Known rows, with every step that occurs
kabenil -> befum -> lefaz: [ 13  -9 -21   2   4 -20  13 -19  19 -17  -8  14  11  -9   8  13 -41   4
 -34  10  -8  -5  -5   6 -20]
lefaz -> befum: [  2  35   2   3   7 -18 -14  -3   2 -10  -1  -9  -1  27   8   1 -20  -1
  -5   2  35  21  -1  -3 -11]
kabenil -> befum -> lefaz -> bepil: [ 15   5 -22   2   8 -26  14 -12  13  -8  -3   7   8  -4   7   9 -64   3
 -36   7  -7   1  -9   6 -16]
bepil -> lefaz -> lalinen -> keze -> fupi -> bafu -> rumu: [-18  20 -12 -12   2 -22 -12  25  12  -5  17  22   4   2  24   5 -79 -18
 -10  -5  26  31   6 -10 -12]
befum -> lefaz -> lalinen -> keze: [  6  -2  -1   0  -4 -30 -29   1  12  37   7  14   4  -1   9   8 -37  19
 -23   5  31  -5   9   6 -14]
lalinen -> keze -> fupi: [-17  16  -4  14  -3 -13  -6   5  22  10   9   7   7  12  15   8 -48  -5
   6  17  -8  23   4  -9 -30]
befum -> lefaz -> bepil: [  6   0  -7  -3   1 -32  -5   3  12  25  -1   8   5  10   4   3 -34  -4
 -32  -6  19   1   6   9  -9]
lefaz -> bepil: [ -1  30  -3  -5  15 -22   1  14   3  14   6 -12  -2  17   9  -6 -56 -14
 -12  -4   6  27 -12   0  -6]
bafu -> rumu: [ -9   4  14 -15  16  -4   2  12   0 -17   2  26  16   0  21  -7 -31 -24
  -5 -12  21  19 -11   0 -18]
kabenil -> befum -> lefaz -> bepil -> keze -> fupi: [ 12   9 -34   3   4 -34  21 -12   7 -16  -8  12   5  -1   8  12 -79  -1
 -30   2 -16   6  -8  -2 -18]
befum -> lefaz -> bepil -> keze -> fupi -> bafu -> rumu: [ -2  -1 -28 -12  -3 -38   8   9   5   4  -5  17   8  14   9   5 -50 -15
 -23 -23  22   0  13  -2 -15]
keze -> lalinen -> rumu -> bafu -> fupi: [-13  -3  19   5  14  -4 -31  -7  -6 -34  15  18   3   5  19   8 -65 -14
   4 -13   0  49 -15  -7 -13]
lalinen -> keze -> fupi -> bafu -> rumu: [-26   4 -11   5  -2  -8   2  11  28  -3  10   9  14  12  20   7 -43 -14
   8   8   9  12  12 -10 -33]
befum -> lefaz: [  4 -20  -6  -1  -6 -23  -6  -7  19  11  -8  19   9   5   5  10  -3  -1
 -29  -1  18  -8  12  10 -15]
befum -> lefaz -> lalinen -> rumu -> bafu -> fupi: [  3 -11  11   5   5 -24 -37  -1  11  16  12  32   3 -11  11   1 -62  11
 -17  -1  37  22  -6   8 -12]
kabenil -> befum -> lefaz -> lalinen -> keze -> fupi -> bafu: [  6  -7 -27   8   2 -25   7 -16  21  -8   0  11   5  -9  12  14 -70  11
 -24  14   5 -13   2  -1 -23]
rumu -> bafu: [ -1  -3   4  -1   7  -1 -16  12  12 -25 -14   4  14  -2  14  -6 -57 -10
   2  -4  12  26  -9  -9 -19]
fupi -> keze: [-15   6 -34 -27  14 -20  11  11  11  16  -1   3  -2  15   3  11  15  -3
  -5  11  16  -9 -12   6 -28]
lefaz -> bepil -> keze -> lalinen -> rumu -> bafu -> fupi: [ -3  38 -11 -14  13 -28 -12  19 -22 -16  11   1   1  16  14  -3 -95 -16
  -3 -28  -5  59 -21 -11  -7]
kabenil -> befum -> lefaz -> lalinen: [ 17  -3 -17   3   8 -25   2 -18  11  -6  -4  12   4 -13  10  11 -61  14
 -31  11   3  -7  -9   5 -15]
lalinen -> rumu -> bafu: [-12   5   2   8  11  -1 -37   2  21 -20  11  19  17   1  17  -1 -70 -10
  12 -10  13  65 -14   4 -20]
kabenil -> befum -> lefaz -> lalinen -> keze -> fupi: [ 11   2 -18  11   4 -27   2 -17  14  -1   1  15   3 -11  11  13 -77  14
 -25  17  -3  -3  -6   0 -21]
bafu -> rumu -> lalinen: [ -9  -4  22 -14  24   9 -15  13  -8 -20 -10  22  22  -6  27  -8 -54 -21
  -3 -10  37  22 -18   5 -23]
kabenil -> befum -> lefaz -> lalinen -> rumu: [ 13   0 -17   6   9 -25  -7 -20  14  -7   4  18   6 -13  11  12 -70  14
 -27   9   3   8 -11   8 -16]

Rows
[ -7  14 -17 -17   2 -20 -18   4 -20 -44   2  19   7  11  17  11 -60 -14
   5 -31 -14  55 -13 -14 -15] => bepil -> keze -> lalinen -> rumu -> bafu -> fupi
[-14   2  17   8  15   2 -34   6  19 -25  19  31  15  -6  17  -5 -74 -12
   9  -4  11  76 -24   5 -21] => lalinen -> rumu -> bafu -> fupi
[-20   4 -28 -20  17 -17 -11   4  -2   0   9   7  -1  16   8  16 -21  -4
   5  -3  15  10 -15  -1 -26] => fupi -> keze -> lalinen -> rumu -> bafu
[-23 -29 -11 -21  14  10   3  11  20 -36 -11   4  23   4  24   0 -18 -27
  -2 -15  50  -7  10   2 -25] => fupi -> bafu -> rumu -> lalinen
[-17  -2  10 -20  20 -11   9  10  -4  -8  16  25  -9   2   8   7  -4 -10
 -11  15   4  15 -27   1 -23] => bafu -> fupi -> keze -> lalinen
[-18  -9   0   6   9  10 -25   6  16  -6 -13  -5  17   5  24   7 -64  -6
   4  14  27  16   0   1 -34] => rumu -> lalinen -> keze -> fupi -> bafu
[ -9   3  10  -2  12  12 -37   9   9   5 -10  -6  21   0  22   4 -54   2
  -3  13  25  25 -10   8 -29] => rumu -> lalinen -> keze
[-12   5  22 -13  19  11 -23  18  -4 -10  -2  20  28  -5  29  -7 -60 -15
   0  -5  36  26 -15   5 -28] => bafu -> rumu -> lalinen -> keze
[ -8  30 -36 -11   6 -35  16  17  -3  -8  -3  -8  -3  25  11   1 -73 -23
  -2 -19  -2  28  -2 -14 -11] => lefaz -> bepil -> keze -> fupi -> bafu
[ -8  17   7  -2  23 -16 -42  10   1  11  24  19  -6  -8  16  -5 -86  11
  10   3  35  47 -28   1 -14] => lefaz -> lalinen -> rumu -> bafu -> fupi -> keze
[-18   4   5   0  18  -1 -30  10  18 -17  21  31  13  -4  15  -2 -64  -9
  10  -1  15  67 -27   6 -26] => lalinen -> rumu -> bafu -> fupi -> keze
[-25 -23 -11 -21  11  11  -3  15  23 -29  -5   3  27   5  25   1 -23 -23
   0 -12  49  -3  11   2 -29] => fupi -> bafu -> rumu -> lalinen -> keze
[-20   0  10 -17  22 -11   0   8  -1  -9  24  30  -7   2   9   7 -14 -10
  -7  12   6  30 -30   5 -24] => bafu -> fupi -> keze -> lalinen -> rumu
[-15   4  20  -6  19   8 -17  15  -4 -12  -3  24  24  -4  29  -6 -73 -18
   4  -2  32  26 -14   0 -30] => bafu -> rumu -> lalinen -> keze -> fupi
[  8   8 -24 -12  -5 -39  -3   7   2  17  -5   9   7  13   4   6 -39  -4
 -30 -17  13   8   6   4 -10] => befum -> lefaz -> bepil -> keze
[-24 -23 -21  11   2 -14  24  -7  31 -27 -11   7  -5  17  14  10 -31 -28
   6   6   8  -5  16 -14 -23] => keze -> fupi -> bafu
[ -4  -6  26  -1  12   4 -12  18   9 -32  -2  22  10 -12  15 -12 -61 -12
  -2   4   9  41 -22  -7 -21] => rumu -> bafu -> fupi
[ -2  -5 -24 -12   1 -31   0  10   1   2 -11  15  11  11  12   5 -63 -14
 -22 -21  30   2  10   0 -17] => befum -> lefaz -> bepil -> keze -> fupi -> bafu -> rumu -> lalinen
[-14  22  -7 -15  13 -22 -27  25   6  -6  23  32  -1  -5  18   3 -84 -12
 -10  -3  25  58 -18  -1 -10] => bepil -> lefaz -> lalinen -> rumu -> bafu -> fupi -> keze
[-16   0   6 -20  20 -10  12  16   7  -1  14  28  -4  -1   6   1   0  -8
 -12  21   9  19 -28   6 -27] => bafu -> fupi -> keze
[-13   0   9   9  11   8 -29   5   9   1 -12  -1  15   2  23   6 -73  -3
   3  17  18  25  -8   1 -32] => rumu -> lalinen -> keze -> fupi
[ -9  -3   9 -12  16  -1  -6  23   7 -21   0  22   8  -9  11  -8 -48  -8
   0   8  16  29 -27  -5 -28] => rumu -> bafu -> fupi -> keze
[-10  27 -28 -15  13 -26   8  21 -11 -14  -7  -2   4  19  18  -3 -92 -26
   0 -23  12  31  -8 -12 -15] => lefaz -> bepil -> keze -> fupi -> bafu -> rumu -> lalinen
[  9  -2 -17  -1  15 -22  -5  -9  11  -9   8  26   5 -20  10   8 -79  15
 -24  13   9  11 -23   6 -23] => kabenil -> befum -> lefaz -> lalinen -> rumu -> bafu -> fupi -> keze
